Each row comes from the steps of one path. Every step used is in the known rows, and no mark comes twice. Write the path behind each row, first mark first.
(in the rows, 100 means zero)
Known rows
sosifat kimeg: [99 93 84 90 93 94 97 102 99 112 106 84 91 86 98 112 88 92 88 100 107 110 91 99 95 87 113 107 116 110 90 100]
pogi mufun: [100 91 94 86 96 94 96 114 97 102 101 92 98 96 96 102 88 90 84 98 98 111 95 116 105 84 105 95 102 111 96 95]
pupos bivob: [96 92 91 97 92 92 102 111 105 104 117 87 93 89 94 107 99 90 93 107 109 84 91 101 94 87 107 107 91 109 91 99]
pogi pupos sosifat kimeg: [100 90 87 103 86 100 105 104 97 106 109 86 89 101 96 115 87 90 82 96 118 94 93 102 94 84 110 104 111 117 87 104]
zitup pogi mufun sosifat kimeg bivob: [102 97 91 73 101 89 96 115 99 113 120 96 98 50 96 97 58 95 78 82 94 106 86 101 98 87 126 111 99 116 97 92]
kimeg bivob: [95 98 93 93 95 114 95 108 106 116 109 89 101 99 98 102 109 96 85 101 95 98 91 101 104 93 120 107 91 101 92 103]
pupos bivob kimeg sosifat: [103 94 90 91 86 83 102 108 111 93 132 87 85 83 95 105 97 87 91 102 103 97 62 110 84 87 104 101 86 104 79 108]
kimeg bivob pupos: [92 99 99 87 107 102 93 115 104 122 104 90 97 103 99 104 100 94 80 102 102 111 88 106 105 87 111 114 108 98 88 104]
devan pogi mufun: [95 95 90 82 95 100 96 117 91 109 113 92 96 106 99 95 70 87 87 97 106 111 94 112 100 81 99 104 93 117 94 96]
zutu sosifat pupos: [102 99 78 95 84 105 99 118 98 119 111 81 88 78 94 114 108 83 91 103 112 102 98 94 112 97 119 108 84 99 91 103]
mufun sosifat: [101 97 92 110 87 95 101 108 102 103 110 91 97 88 99 109 94 90 88 101 98 86 98 105 92 98 110 96 86 106 99 95]
devan pogi mufun sosifat: [99 99 92 94 90 93 99 117 93 106 118 95 96 94 101 96 62 87 88 93 99 99 96 110 93 87 99 99 82 119 97 92]
devan pogi pupos: [88 94 88 101 87 108 100 116 89 108 107 88 91 118 97 96 75 94 82 99 115 92 88 97 89 86 110 112 70 118 87 101]
bivob pupos: [95 95 97 94 103 87 96 114 99 115 99 90 93 105 97 110 95 87 81 105 111 109 92 111 100 85 101 106 118 101 90 101]
mufun sosifat kimeg bivob: [99 101 88 95 93 101 97 103 107 115 116 89 95 70 101 108 89 97 87 94 91 102 89 94 92 95 121 110 96 109 92 99]
bivob pupos sosifat kimeg: [103 96 95 89 100 87 100 103 100 121 113 86 88 102 100 120 91 82 84 100 123 110 95 111 104 78 96 106 144 107 87 106]
pupos pogi: [102 92 86 90 85 90 97 106 101 99 118 84 104 92 96 105 107 85 88 102 113 105 97 109 108 93 108 103 113 111 98 94]
kimeg bivob pupos pogi mufun: [95 95 99 67 105 87 90 120 100 109 116 93 104 90 97 95 92 86 78 93 105 135 90 120 119 85 101 110 126 111 92 95]
pogi pupos bivob kimeg sosifat mufun: [97 93 86 107 83 82 107 114 105 93 128 92 78 93 88 92 92 96 86 98 110 107 45 114 72 81 99 98 77 116 78 107]
devan pogi mufun sosifat pupos bivob: [100 102 85 82 94 77 103 123 99 104 128 93 85 72 97 91 73 80 92 98 109 93 96 99 95 84 98 114 53 127 91 96]
kimeg sosifat pupos bivob: [102 99 79 90 92 70 103 110 110 98 119 84 85 83 90 97 117 84 85 110 106 90 79 94 95 86 115 105 66 116 82 108]
devan pogi: [94 98 85 94 90 105 98 111 95 115 114 87 94 113 100 101 85 88 89 103 112 96 95 101 95 87 104 109 90 112 92 100]
bivob pupos pogi mufun sosifat voniv: [101 98 94 76 90 61 99 114 96 105 118 93 93 64 94 95 84 78 75 96 106 133 90 118 113 89 89 104 132 110 98 89]
kimeg sosifat: [100 97 87 100 88 85 99 105 104 98 111 87 96 106 94 102 105 92 81 106 96 98 77 107 93 90 117 90 95 108 90 104]
bivob kimeg: [102 93 95 90 88 104 96 109 103 104 112 88 91 89 99 111 95 85 91 99 105 110 82 112 96 91 103 106 96 97 88 104]

Which path is each row?
[101 97 85 81 81 75 106 104 110 102 131 86 78 67 91 97 104 85 85 107 102 109 56 105 89 86 101 110 99 100 77 109]  pupos bivob kimeg sosifat voniv
[99 94 89 119 84 100 108 107 97 109 112 93 93 119 93 102 105 94 84 99 120 93 85 116 95 81 101 91 105 116 94 102]  pogi pupos sosifat mufun
[103 95 98 84 97 67 95 119 97 96 117 94 99 80 97 103 77 80 80 92 108 120 97 124 108 90 91 97 118 115 99 88]  bivob pupos pogi mufun sosifat
[95 103 97 84 96 99 102 105 106 132 115 90 92 96 98 102 118 85 76 105 108 111 87 108 116 84 101 113 133 94 86 109]  kimeg bivob pupos sosifat voniv
[91 98 93 81 108 97 92 109 103 129 106 87 90 90 99 108 89 94 80 97 107 122 85 99 101 82 111 119 124 104 84 106]  sosifat kimeg bivob pupos
[105 102 86 103 89 86 101 110 104 106 105 87 92 76 96 107 108 83 86 103 102 91 102 95 100 97 114 104 67 108 95 100]  mufun sosifat pupos
[103 97 88 76 92 86 94 108 104 100 129 91 101 57 99 100 79 91 87 85 96 128 91 107 106 92 111 106 110 121 97 90]  pupos pogi mufun sosifat kimeg bivob
[103 96 81 84 82 103 102 122 104 112 133 82 77 56 94 115 98 77 100 100 120 99 82 97 104 94 106 120 75 96 80 107]  zutu sosifat pupos bivob kimeg
[95 102 88 79 96 102 95 113 97 117 125 93 93 76 102 94 57 95 88 86 94 117 89 100 93 86 109 112 92 122 91 97]  devan pogi mufun sosifat kimeg bivob
[106 94 83 67 90 76 95 116 99 97 112 86 99 76 93 96 110 75 84 97 110 128 102 110 120 87 104 106 96 121 96 93]  sosifat pupos pogi mufun
[98 101 103 92 102 104 98 109 107 123 114 92 98 113 101 110 111 88 81 100 110 97 95 114 111 85 106 105 121 98 88 108]  kimeg bivob pupos sosifat
[106 92 89 80 96 75 99 114 95 104 117 94 95 55 95 103 54 91 79 85 103 103 93 105 95 84 116 104 106 119 99 88]  zitup pogi mufun sosifat kimeg
[97 99 99 81 109 86 92 116 101 118 109 95 91 70 100 105 66 94 79 87 93 127 85 109 100 84 105 108 117 112 91 98]  pogi mufun sosifat kimeg bivob pupos
[86 92 87 100 88 99 104 120 94 105 119 88 87 107 94 94 70 94 88 101 121 78 81 94 82 84 105 119 65 122 83 101]  devan pogi pupos bivob
[92 99 86 93 88 120 101 107 98 122 123 88 90 111 100 102 80 93 83 91 117 96 87 93 94 82 114 118 92 121 80 108]  devan pogi pupos sosifat kimeg bivob
[107 100 75 80 83 68 98 106 106 93 121 82 96 85 92 96 128 78 81 106 108 114 83 101 109 92 116 100 90 118 90 102]  kimeg sosifat pupos pogi
[106 94 87 95 89 97 102 98 103 114 116 85 92 96 99 119 98 84 90 100 116 99 99 105 102 83 106 100 128 111 92 104]  pupos sosifat kimeg
[109 100 85 81 87 81 97 109 108 99 114 84 84 84 94 103 115 80 83 103 101 116 70 104 97 90 110 103 76 104 79 113]  bivob kimeg sosifat pupos
[109 98 89 77 96 71 100 123 97 103 110 95 95 59 92 93 79 81 77 91 103 95 99 103 106 89 119 105 66 116 100 91]  zitup pogi mufun sosifat pupos
[96 102 87 86 84 86 103 111 92 115 119 94 89 78 97 88 70 85 82 97 98 112 90 106 99 87 95 107 94 113 96 93]  devan pogi mufun sosifat voniv
[100 98 101 80 101 82 92 121 103 104 121 95 104 78 99 96 85 86 79 89 100 124 91 119 112 91 100 104 112 112 97 91]  kimeg bivob pupos pogi mufun sosifat
[102 90 93 75 98 88 97 120 94 106 110 95 101 81 92 95 74 88 78 93 106 99 94 112 105 82 115 103 102 111 99 91]  zitup pogi mufun
[102 98 89 89 93 112 99 98 107 122 121 86 96 92 100 113 107 91 88 96 107 100 93 102 106 86 115 107 121 107 89 107]  pupos sosifat kimeg bivob
[113 96 84 61 85 68 95 114 105 85 125 86 90 71 92 93 108 72 82 94 103 141 70 119 110 87 101 100 91 117 85 103]  bivob kimeg sosifat pupos pogi mufun
[99 98 85 85 92 89 98 110 92 110 120 91 89 81 101 100 50 89 89 89 103 114 93 104 89 83 99 106 97 125 95 94]  devan pogi mufun sosifat kimeg
[98 92 88 87 93 108 103 110 100 116 121 90 95 84 94 103 80 95 74 88 116 84 84 94 99 84 130 117 100 115 87 103]  zitup pogi pupos sosifat kimeg bivob
